Each row was made from one path, in order. Every step used is in the known rows, and no mark comes twice. Write each row's path.
Known rows:
D T: -9  281  -66  97  46  268  116  -119  71  -203  -130  428  0  -66  -202  95  183  475  97  359  269  -19  92  18  -284  112  294  -15  271  -92  281  27  145  -37  -227  344  478  212
J M S K H: -84  152  -391  12  -129  229  -136  -51  -123  158  -63  461  -175  -133  -310  121  164  135  228  576  499  126  -111  200  -319  122  -209  -122  259  151  442  -248  50  -235  -281  -89  431  -204
T K S M H A: 362  77  210  -167  132  124  81  122  -47  133  271  719  93  222  -143  219  477  250  -64  393  319  287  -281  215  -608  245  83  -142  37  -48  -70  17  -11  6  -426  -8  368  345
N H M S K: -24  280  -250  -76  -64  68  41  -13  -96  -47  -178  482  -189  -13  -417  67  328  282  120  217  384  84  -191  -17  -113  339  167  -44  357  -15  269  -169  26  -113  -157  -41  390  -192
D J M S: -234  337  -229  -125  -218  227  -25  22  -51  -156  -242  469  -269  -152  -283  257  240  330  331  593  292  212  122  162  -202  56  -35  -35  165  33  591  -146  207  -159  -390  48  303  -135
D J M S K: -300  234  -370  -142  -222  96  -194  -19  53  -23  -193  506  -234  -98  -228  208  187  316  231  647  491  227  -1  226  -161  216  -193  -24  320  73  676  -205  134  -277  -408  -10  315  -104
T K S M: 380  -13  -122  -162  115  83  -5  -76  146  -32  205  498  36  -22  -146  40  386  350  -64  398  354  168  -34  332  -300  169  52  -269  19  89  55  -33  93  -81  -349  133  290  363
A H M S K Z: 89  44  -568  -134  -249  73  87  -10  -243  62  -95  530  -242  169  -212  328  281  147  -28  327  362  19  12  67  -273  267  49  -60  218  81  313  -417  -15  -80  -238  -139  20  -181
T K S: 95  138  -130  -99  223  77  32  -119  105  33  172  343  -122  -102  -197  -38  284  273  -89  456  343  154  -3  198  -394  189  88  -150  94  55  107  -75  134  -22  -393  17  224  247
N H M: 169  199  -14  -87  -21  226  176  -6  52  -63  -179  443  -79  -105  -428  39  396  422  42  91  224  -23  -49  -5  -183  304  439  -70  195  -175  119  -72  107  80  -11  204  368  -115
F H M J: 136  454  -10  -191  -156  232  306  3  -101  -131  -38  390  -91  -12  -439  74  282  203  332  512  210  -83  -152  -184  -412  154  142  -166  203  -118  175  53  -32  105  -186  209  335  -183
H K: -28  234  -173  -124  33  219  107  -247  117  35  -62  439  -91  -39  -380  89  258  341  2  310  282  100  52  141  -226  253  198  83  74  -44  275  -72  115  23  -201  88  307  34
J M S K Z: -142  178  -480  -67  -259  156  -18  -164  -122  202  60  561  -204  -78  -100  275  229  300  113  621  405  69  -103  236  -291  149  -194  -119  365  135  501  -344  30  -193  -336  -90  198  25
T K: 85  138  -191  13  94  146  93  -68  119  45  -7  417  -67  -69  -319  -9  276  342  -12  473  240  90  33  -2  -326  155  153  -10  185  -20  308  64  127  -40  -293  67  295  137
A H: 131  70  -220  34  -62  215  95  66  44  172  -232  473  -158  -47  -407  185  256  291  52  239  302  48  173  -22  -375  273  291  37  111  -74  178  -126  84  -62  -191  78  179  33
T K H: 153  95  -267  88  165  176  56  -53  10  38  33  389  -94  -84  -395  -66  211  262  51  485  248  26  31  121  -435  164  37  -76  55  39  302  38  78  -68  -193  -20  367  -56
D T K: 66  220  -84  109  202  150  58  -121  86  -225  -76  422  119  6  -233  38  160  430  -56  431  224  70  95  55  -291  84  178  21  202  -114  412  106  248  -31  -304  227  533  186
M S: -159  296  -307  17  -125  223  151  -70  -49  -53  -138  441  -347  -115  -349  141  271  317  282  491  243  68  39  -95  -253  165  130  -91  239  68  245  -79  82  -122  -310  4  265  38
S D J M H A: -175  112  363  -11  -213  155  41  271  -43  0  -136  706  -122  103  -160  306  383  104  12  478  338  321  -66  35  -577  85  69  302  196  -66  364  -101  44  7  -447  129  344  -34
F H A: -186  314  136  -79  -67  171  147  -186  -136  237  -80  535  -117  95  -278  169  221  441  258  606  281  26  -129  -156  -623  248  219  -80  137  14  -8  -121  -24  58  -335  165  397  67
F H M: 67  269  18  -132  -152  256  132  -146  -75  -68  4  434  -102  -61  -353  99  255  286  244  480  183  -11  7  -125  -354  173  300  -136  161  34  117  -69  61  156  -127  327  213  -114
H M: 154  99  -91  -75  -131  308  152  -10  47  -144  -117  406  -104  -77  -258  55  350  300  78  333  208  1  55  -43  -232  101  371  0  189  -106  128  -166  69  70  -112  310  196  21
F H N: -3  331  49  -90  -91  227  48  -176  -96  17  84  507  -324  18  -165  71  226  129  202  414  263  15  32  -56  -429  270  238  -211  338  183  91  8  60  102  -213  157  377  -37
J M S D: -151  123  7  12  -266  210  66  84  -109  -114  -53  482  -238  -169  -200  218  369  17  170  492  259  231  140  -32  -200  -41  -18  85  259  175  307  -176  112  -50  -402  68  293  -24
Z K H: 169  230  -195  43  38  102  98  -58  -19  87  29  564  -185  -59  -532  24  179  215  46  391  381  -74  55  144  -388  366  -38  -192  117  35  350  -47  -154  -132  -26  176  397  -55
A H M J: 369  170  -174  -116  -173  244  271  229  -44  -88  -256  410  -76  9  -405  171  362  80  63  268  246  -15  16  -102  -302  113  260  18  70  -233  168  -65  48  22  -182  72  231  -148
N H F: 53  420  -33  142  157  189  82  -83  150  -50  -198  461  -210  -106  -302  124  241  323  98  151  327  -13  -8  169  -111  314  154  -12  134  -110  287  84  -31  41  -135  44  441  -93
J M S: -130  224  -200  -51  -196  318  22  -13  -70  -12  -129  469  -209  -208  -270  240  295  264  280  498  286  185  45  49  -236  30  42  -122  265  56  392  -116  193  -58  -333  31  359  -31
H K S D T: -22  185  158  -14  256  31  47  -238  110  -302  117  378  -30  84  -80  142  228  200  -286  123  427  203  161  219  -277  87  124  177  15  159  124  -140  122  110  -344  235  465  146
T K Z: 29  181  -357  -48  38  131  200  -192  -7  137  115  487  -145  16  -209  118  290  401  -56  516  184  -52  12  128  -410  165  70  -125  145  -25  400  -88  74  -18  -296  -6  116  105
S M H A: 229  92  165  -17  -187  293  161  189  -66  126  -2  797  -9  171  -248  285  431  364  157  385  260  125  -231  72  -547  197  269  -113  198  -148  61  33  -117  -38  -236  180  367  258
A H K: 139  109  -243  -99  53  184  37  -59  53  145  -161  452  -100  54  -444  236  225  258  -108  117  310  159  155  133  -299  330  241  145  -37  -49  263  -105  155  8  -187  -54  266  -113
K T: 13  69  -206  -78  28  316  56  -188  -14  122  88  361  -124  -105  -243  208  134  448  170  503  290  -21  52  -5  -389  53  159  -95  23  -22  228  -119  88  -71  -202  176  224  95
J M S D T: -98  181  89  145  -144  206  46  25  -134  -338  -87  474  -20  -98  -117  300  275  107  107  384  253  207  210  -29  -204  -164  32  145  267  157  423  -98  186  -24  -388  265  541  90

Which path is each row?
249  81  -164  -15  170  210  41  -52  -93  -10  55  440  -213  57  -131  -41  280  9  -25  374  241  82  63  105  -408  108  88  -179  196  110  197  -14  99  36  -176  -99  435  -149 -> T K H N
-44  167  -160  -208  149  303  8  -301  -23  119  136  353  -58  2  -306  256  134  414  91  360  272  77  41  142  -285  122  82  19  -140  44  337  -118  162  16  -184  51  290  -43 -> H K T
-257  331  -30  -116  -220  -8  145  7  -195  -402  -72  465  -384  63  -357  209  356  131  307  556  227  141  167  -184  -275  107  26  13  77  234  295  -126  42  51  -348  215  176  -302 -> F H M S D J
337  217  6  -258  213  53  14  -199  141  28  79  536  18  21  -328  115  371  445  -58  -38  404  200  -129  514  -168  419  188  -183  -88  7  74  -21  3  -26  -141  61  480  71 -> N H K S M
-5  187  278  -41  -137  342  79  165  -96  200  -59  669  -7  5  -231  299  328  203  127  448  273  233  -177  43  -621  153  198  58  287  -175  188  -107  119  62  -340  90  379  56 -> J M H A
342  218  -209  -124  -203  242  228  188  147  -110  -105  535  -19  -16  -308  83  427  348  288  514  296  -45  -166  70  -278  107  110  -243  176  -153  209  80  -66  -155  -206  190  428  231 -> S M J
230  6  -132  -59  -91  250  42  38  -14  80  -153  483  -273  68  -125  196  268  41  -16  119  289  82  194  -13  -321  195  416  -32  229  34  75  -171  93  32  -216  27  239  -24 -> A H N
-63  19  -280  -36  38  218  -117  -205  67  258  133  411  -81  -28  -184  167  76  421  52  568  504  -7  -107  0  -358  174  29  -27  191  40  292  -190  34  -207  -221  86  248  150 -> S K T
213  37  -243  -45  -51  338  141  -24  -94  -126  -100  401  -133  -88  -346  18  303  194  143  368  255  -76  17  20  -313  52  252  -114  70  -58  62  -197  -33  67  -51  260  255  -184 -> K H M
25  397  17  178  52  388  99  41  78  -141  -30  557  -315  -15  -287  245  266  40  134  328  322  72  -23  137  -317  231  90  4  220  -140  340  146  -41  64  -220  52  271  -42 -> M H F
-23  386  -57  -72  169  145  107  -228  73  125  -130  458  -123  -29  -504  66  308  449  -5  59  310  106  -44  203  -182  412  273  69  94  -89  276  32  124  43  -83  -22  489  -164 -> N H K
163  217  193  -61  -160  447  -16  145  -96  55  93  620  -198  -78  -90  227  303  -94  85  260  266  240  -43  142  -397  138  235  -113  476  -44  237  -34  156  84  -255  91  328  -81 -> J M H N
217  412  -63  -136  -58  190  318  124  22  -118  -278  427  -56  -79  -460  8  414  311  177  195  255  -50  -211  -30  -214  256  286  -60  208  -304  186  46  -25  23  -81  79  475  -192 -> N H M J
465  229  -51  -126  198  47  152  43  117  -350  143  458  258  66  -112  51  344  308  24  401  344  84  -113  286  -319  34  -41  -260  89  -107  222  178  76  -94  -421  177  641  381 -> D T K S M J
-227  140  -411  -61  -12  174  -68  -181  -118  166  100  417  -264  5  -241  230  85  383  219  636  453  59  -71  -61  -268  123  -108  -104  199  139  395  -221  38  -235  -322  -92  257  51 -> M S K T
31  410  -182  -99  26  261  244  -177  -104  113  155  638  -271  83  -338  270  244  233  -25  272  257  71  -97  265  -424  323  83  -22  161  -80  415  -43  -3  85  -175  -78  74  -83 -> M H K Z
-121  249  -199  138  70  -28  257  -136  -185  -304  100  522  -149  129  -61  255  259  233  -94  468  154  95  161  -25  -306  -55  -123  39  186  166  515  -39  39  0  -445  11  344  57 -> M S D T K Z
389  59  -34  -79  236  110  -5  -117  134  -302  191  478  258  29  -79  88  305  424  -94  333  343  137  42  357  -290  97  102  -218  53  26  195  79  167  -61  -362  287  477  409 -> D T K S M
164  125  -177  -9  -2  290  69  -63  -85  -35  -34  454  -342  -3  -130  15  244  50  117  289  282  -20  49  91  -374  69  205  -186  210  78  18  -146  -69  4  -101  85  370  -104 -> K H N
-118  171  232  56  -187  204  -22  253  67  -100  -36  643  -249  -83  -275  244  322  13  53  427  329  294  32  133  -451  91  69  170  258  -20  513  1  123  -65  -360  196  197  -101 -> S D J M H
5  229  -242  -122  -217  265  208  2  -126  -244  -154  406  -227  -36  -314  150  406  209  235  369  209  54  69  -100  -131  45  212  -78  187  8  140  -194  95  27  -188  114  197  -79 -> H M S
-235  125  -369  -213  -120  157  -257  -97  -86  50  -9  413  -135  -45  -150  350  60  404  275  710  496  203  -54  207  -232  55  -288  -39  101  141  699  -261  185  -295  -415  -58  295  -140 -> D J M S K T
203  195  -221  144  276  190  62  -123  -46  -231  -21  419  135  -10  -336  -4  121  353  2  417  251  -9  47  116  -393  72  33  -59  107  -17  411  113  146  -36  -203  132  572  -10 -> D T K H
186  204  -268  107  266  211  11  -100  50  -139  -30  407  -139  -45  -271  51  227  137  44  461  305  5  55  268  -296  71  -167  -86  -57  32  372  75  11  68  -206  -97  374  -165 -> T K H F
116  133  -65  -11  -146  15  218  71  -246  -270  36  526  -284  55  -472  122  376  -95  4  349  284  29  145  -65  -238  123  -119  -63  100  207  287  -188  -210  -8  -69  109  303  -283 -> Z K H M S D
-97  32  39  -48  -210  136  -61  98  137  -162  -150  498  -166  -135  -155  162  309  187  26  534  326  209  179  120  -263  21  75  206  132  51  411  -173  127  -84  -336  291  274  -45 -> S D J M
91  257  -288  57  135  112  193  -232  -57  -133  111  478  42  47  -75  146  181  558  -91  439  184  -61  63  139  -368  78  90  -97  210  -38  511  -2  114  7  -289  128  350  200 -> D T K Z
125  279  56  5  -65  365  138  74  -84  5  44  597  -358  52  -145  148  308  -76  95  266  252  148  -43  8  -421  252  308  -102  435  -39  119  34  10  31  -199  43  273  13 -> M H N
176  342  -184  89  161  130  54  -89  13  -110  -17  518  -238  -39  -362  130  182  114  38  354  430  -100  110  282  -263  309  -198  -141  37  43  452  -52  -236  -15  -34  64  398  -171 -> Z K H F
71  223  100  24  -124  431  55  134  -20  80  -7  616  -94  -163  -349  200  261  72  141  398  286  187  -68  128  -433  139  195  -22  361  -125  340  43  139  -16  -245  133  276  -13 -> J M H
80  240  -47  2  341  63  43  -174  80  -220  130  371  80  7  -112  23  177  381  -82  322  351  129  77  215  -332  111  96  -68  114  19  225  29  218  1  -432  175  445  312 -> D T K S
75  146  -89  -98  68  140  35  -191  -34  172  223  466  -85  -24  -346  185  117  422  35  439  349  -48  66  49  -349  278  -12  -163  63  12  409  -102  -64  -117  -151  194  312  109 -> Z K T
57  158  5  61  31  29  168  -2  -161  -551  27  426  23  105  -189  180  344  129  -86  354  137  194  199  -166  -117  -128  78  146  198  114  382  -19  213  108  -354  181  444  -57 -> H M S D T K
-62  137  -373  -94  -208  162  19  -41  -64  -111  -84  455  -239  21  -287  107  322  197  121  470  375  61  -92  -63  -109  179  83  -36  349  54  248  -291  54  -97  -225  47  230  -94 -> H M S K
355  154  292  -194  0  27  112  111  -73  182  243  831  -3  244  -249  269  410  262  -71  296  445  177  -246  292  -592  444  52  -269  128  -32  12  -97  -262  -71  -279  177  397  328 -> Z K S M H A
366  26  -233  -59  93  217  93  -1  -71  -157  2  345  -35  -42  -384  -25  324  174  18  392  167  22  20  67  -349  67  108  -87  43  -3  229  -36  120  48  -120  93  291  -184 -> T K H M
-40  282  191  47  -66  285  208  93  -57  164  -54  656  -191  107  -311  188  333  281  150  427  281  119  -202  -106  -601  248  291  86  246  -168  83  -31  -26  38  -314  70  340  108 -> M H A
51  82  63  184  146  27  108  -24  106  -324  39  426  75  34  -175  36  274  226  -196  381  217  126  190  -79  -327  24  125  188  226  25  375  84  186  5  -335  236  483  211 -> S D T K
-2  2  61  -138  65  -69  -158  49  152  -119  118  419  -96  -121  -89  103  333  127  -185  528  387  364  146  329  -366  16  -106  105  5  156  368  -145  261  -42  -508  73  259  71 -> T K S D J M
114  158  -223  110  17  257  -1  42  101  -3  -263  433  -232  -28  -262  313  235  138  8  227  322  50  205  151  -211  218  158  98  -9  -59  240  -53  36  63  -240  29  222  -77 -> A H F
334  127  -149  -67  -29  152  134  -13  -62  -111  62  500  -102  11  -486  28  298  169  -4  303  313  -95  79  122  -285  292  99  -172  102  -14  290  -185  -143  -11  30  233  312  -192 -> Z K H M
